Each row was made from one walk, in order. Every step used is in the known rows, and no mark comes twice. Write each row's walk.
Known rows
V E: [ 0.70 -0.50  1.42 -4.50 -2.72 -2.04  0.25  1.81  6.22  3.49 -2.55  3.58
 -0.54  1.96  0.59  0.88  2.53 -0.11]
E V A D R W: [-0.79  2.81  0.12  0.48  1.14  2.78  4.45  2.34 -4.63 -3.70  0.93 -1.95
  0.52 -2.52 -5.37 -1.83 -0.16 -0.30]
A V E R: [ 4.22 -0.38 -1.23 -4.33 -0.11  0.47 -0.79  2.53  1.65  3.08 -2.61 -1.05
  4.85  1.04 -4.18  0.47  0.44  1.61]
R E V A D: [-0.32  1.80  1.15  0.76 -6.07  2.35  1.05  0.87  0.31  0.46  0.02  2.10
 -5.57  1.33  3.04  0.72 -1.19  2.24]
W A V D R: [-1.17 -0.70 -6.04 -0.30  6.26 -0.16 -0.12  0.96 -2.10  0.67  4.49  2.73
  7.59  2.62 -3.60 -4.08 -0.69  4.48]
V D: [ 0.19 -2.40  0.75  0.44  4.78 -3.07 -0.77  0.77  5.53  0.41 -1.07  2.68
 -3.49  3.90  2.97  0.98 -0.48  0.86]
D R E V: [ 2.40  1.48 -1.25  3.10 -4.14  2.48 -1.98 -1.56 -4.74  4.38 -1.56 -0.47
 -3.64 -1.44  3.65  1.37  0.57 -0.39]
D R: [ 1.14  1.65  0.08  1.85  3.54 -0.68 -1.79 -1.59 -1.72  1.85 -1.44  1.56
 -0.68 -1.09  2.84  2.16  2.77 -1.24]
V E R: [ 2.51 -1.38  1.12 -2.30 -3.50 -4.38 -1.24 -1.61  4.31  3.41 -1.11  0.24
 -0.27  0.48  2.22  1.77  3.95  1.36]
D R W V E: [-0.41 -0.10  0.75 -2.99 -3.18  0.99 -0.32 -1.63 -3.48  1.66 -1.68 -3.60
  2.65 -3.01 -2.63 -1.02 -1.67 -4.15]
R A D: [-4.54 -0.04 -1.12  5.63 -2.58 -1.32  0.42  4.00  7.07 -2.01  1.19  3.32
 -0.79 -1.00  0.95  1.35  2.21 -0.16]
V A D R E: [-2.32 -0.82  2.33  2.46  2.95 -1.28  0.26 -2.03 -1.51 -1.53  2.64  3.12
 -3.03  4.39  4.87  0.49  3.66  2.25]
A D R E: [-0.36 -3.47 -0.72  5.91 -0.62 -0.02  0.31 -1.55 -1.64  2.84  1.55  1.02
 -6.01  3.34  8.93  4.42  4.16 -2.38]
W V A D R: [ 1.30  0.90  2.70 -4.47  3.60  1.38  1.42 -0.01  0.11 -4.18  2.72  1.27
  0.03 -0.33 -0.98 -1.11  0.10 -0.11]
A V: [ 3.21  3.40 -0.90 -3.42  3.19  2.87 -0.16  4.71  2.78  0.12 -4.24  2.04
  3.03  0.06 -4.29  1.23 -2.94 -0.22]
W V E R A: [ 2.51  0.15  0.03 -5.45 -7.19 -0.87 -1.46  0.29  5.26  0.60  0.25 -0.87
  2.87 -3.52 -3.06 -1.57 -0.18  0.67]
W V E R A D: [ 2.14 -2.21 -0.47 -3.84 -6.40 -0.52  0.31  0.77  4.74  0.24  2.15 -1.36
  1.77 -2.28 -1.45 -0.76  1.15 -0.23]
A D R: [ 0.27 -2.12 -1.10  4.16  4.56 -0.10  1.68  0.34 -0.79  0.68  1.45  1.05
 -3.13  1.77  5.40  4.20  5.31 -3.46]
R W: [-3.69  3.32  3.19 -0.59 -3.51 -0.59  0.68 -0.19  3.19 -1.94 -4.33 -0.16
 -1.07 -2.18 -1.64  1.87 -4.51 -3.90]

Which walk is each row?
[ 0.82 -0.21 -2.34  1.36  1.30  1.98  1.94  2.14 -3.71  0.74 -1.05 -4.14
  0.04 -2.06 -4.11 -1.62 -2.38 -1.49] : E V D R W
[ 1.12 -0.21 -4.39  3.02  1.31  1.35  0.19  4.10 -1.53  1.10  0.13 -2.05
  1.27 -2.43 -4.39 -2.92 -0.12  1.17] : E V D R A
[ 0.31 -4.97 -0.90  4.16  2.07 -2.06 -3.44 -2.67 -0.43  3.90 -0.20  0.29
 -4.06  4.99  7.55  0.80  0.64  1.08] : V D R E
[-2.24  0.12  1.98  1.77  7.56 -1.93  1.65 -0.82 -1.16 -3.16  2.90  3.12
 -0.74  3.41  2.20  0.12  4.49  1.91] : V A D R
[-2.20  1.95  0.97  2.35  0.03 -0.28 -0.85 -2.50 -3.63  0.51 -2.73 -1.74
  0.28 -2.31 -0.03  0.96 -0.50 -3.58] : D R W
[-1.85 -1.24 -5.83  0.81  2.03  0.09 -1.40 -0.84 -2.33  2.54  4.64  2.73
  5.36  3.93 -0.60 -3.92 -1.53  5.00] : W A V D R E
[ 0.80  0.08  2.63 -3.57  0.13  1.81  0.38 -1.69 -0.54 -2.39  2.82  1.46
 -1.35  1.10  1.98 -1.05 -0.79  1.00] : W V A D R E
[ 0.59  3.75  0.35 -1.70  2.12  2.12  4.76  4.41  0.40 -4.05  0.75  1.77
 -1.46 -1.26 -4.44 -0.76  0.81  1.83] : E V A D
[ 0.31 -0.74 -2.37  4.50  0.02 -2.60 -3.63  0.73  3.05 -1.79  0.02 -2.17
  3.90 -1.61 -2.06 -0.38 -0.05  3.99] : E R A V D
[ 2.28 -0.44 -0.77 -3.95 -2.39  0.76 -0.35  2.11  0.42  2.44 -3.19 -3.38
  5.26  0.25 -5.80 -0.10 -2.12 -0.16] : A V E R W
[-0.97  0.65  4.01 -0.72 -2.34 -1.90  0.90 -4.36 -0.23 -5.64  1.23 -3.98
 -0.54 -2.90 -1.26  0.76 -2.33 -0.65] : E R W V A D
[-4.91  2.24 -1.37  2.18 -0.39 -1.35 -0.38 -3.48 -4.90 -0.52  1.49  0.17
  3.45 -2.45 -1.50 -1.37 -0.32 -1.03] : D R W A
[ 1.67 -1.96 -1.14 -1.43  1.35  0.26 -2.18  0.60  1.64 -0.41  1.25 -0.90
  1.95 -1.42 -1.37 -2.87 -2.14  0.13] : W V D R A
[ 0.55  0.18  0.04  3.50 -2.94 -0.18 -3.77 -3.86 -2.19  4.23 -1.91  1.38
 -4.11  0.87  7.28  2.66  1.34 -0.59] : D R E
[ 0.26 -0.59  2.73 -0.55 -2.53 -2.59 -1.20 -4.07  0.85 -3.01 -0.40 -5.25
 -0.46 -3.11 -0.57  0.77 -4.25 -1.22] : E R W V D
[-3.57  2.26  4.29 -4.45 -2.29  1.23  2.94 -0.34  1.49 -6.34 -0.36 -1.59
  0.11 -2.05 -4.46 -1.09 -5.62 -2.84] : R W V A D
[ 3.28 -2.46 -2.72 -0.28  7.97  1.71 -1.29  3.12 -1.59  2.10 -1.84 -0.99
  3.77  3.26 -2.47 -0.96 -1.44  0.62] : A V D R
[-2.82  1.18  3.46 -0.33  5.50 -2.20  2.57  0.83  3.48 -4.59  1.65  4.95
 -1.86  3.48  1.06  0.64  2.73  2.17] : V A D
[-1.49  2.55  2.45 -1.98  0.53  1.25 -0.44 -2.82 -4.47 -2.58 -0.83 -2.33
  2.45 -3.34 -3.39 -2.23 -2.88 -2.01] : D R W V A
[-0.84 -4.15 -0.59  0.28 -1.50  1.42  3.33  0.16 -2.32  1.81  1.88 -3.00
 -0.26  0.75  0.79  1.24  1.63 -5.45] : A D R W V E
[ 1.14  2.04  0.10  1.75 -2.81  1.99 -1.76 -2.09 -5.38  2.32 -0.78 -0.10
 -2.60 -0.61  2.55 -0.76  0.89  1.79] : D R E V A
[ 1.42 -0.34 -0.55  1.00 -6.29  1.53 -0.97  0.93  1.99  2.96 -1.79  0.21
 -6.51  1.29  4.09  0.77 -3.51  1.51] : R E V D
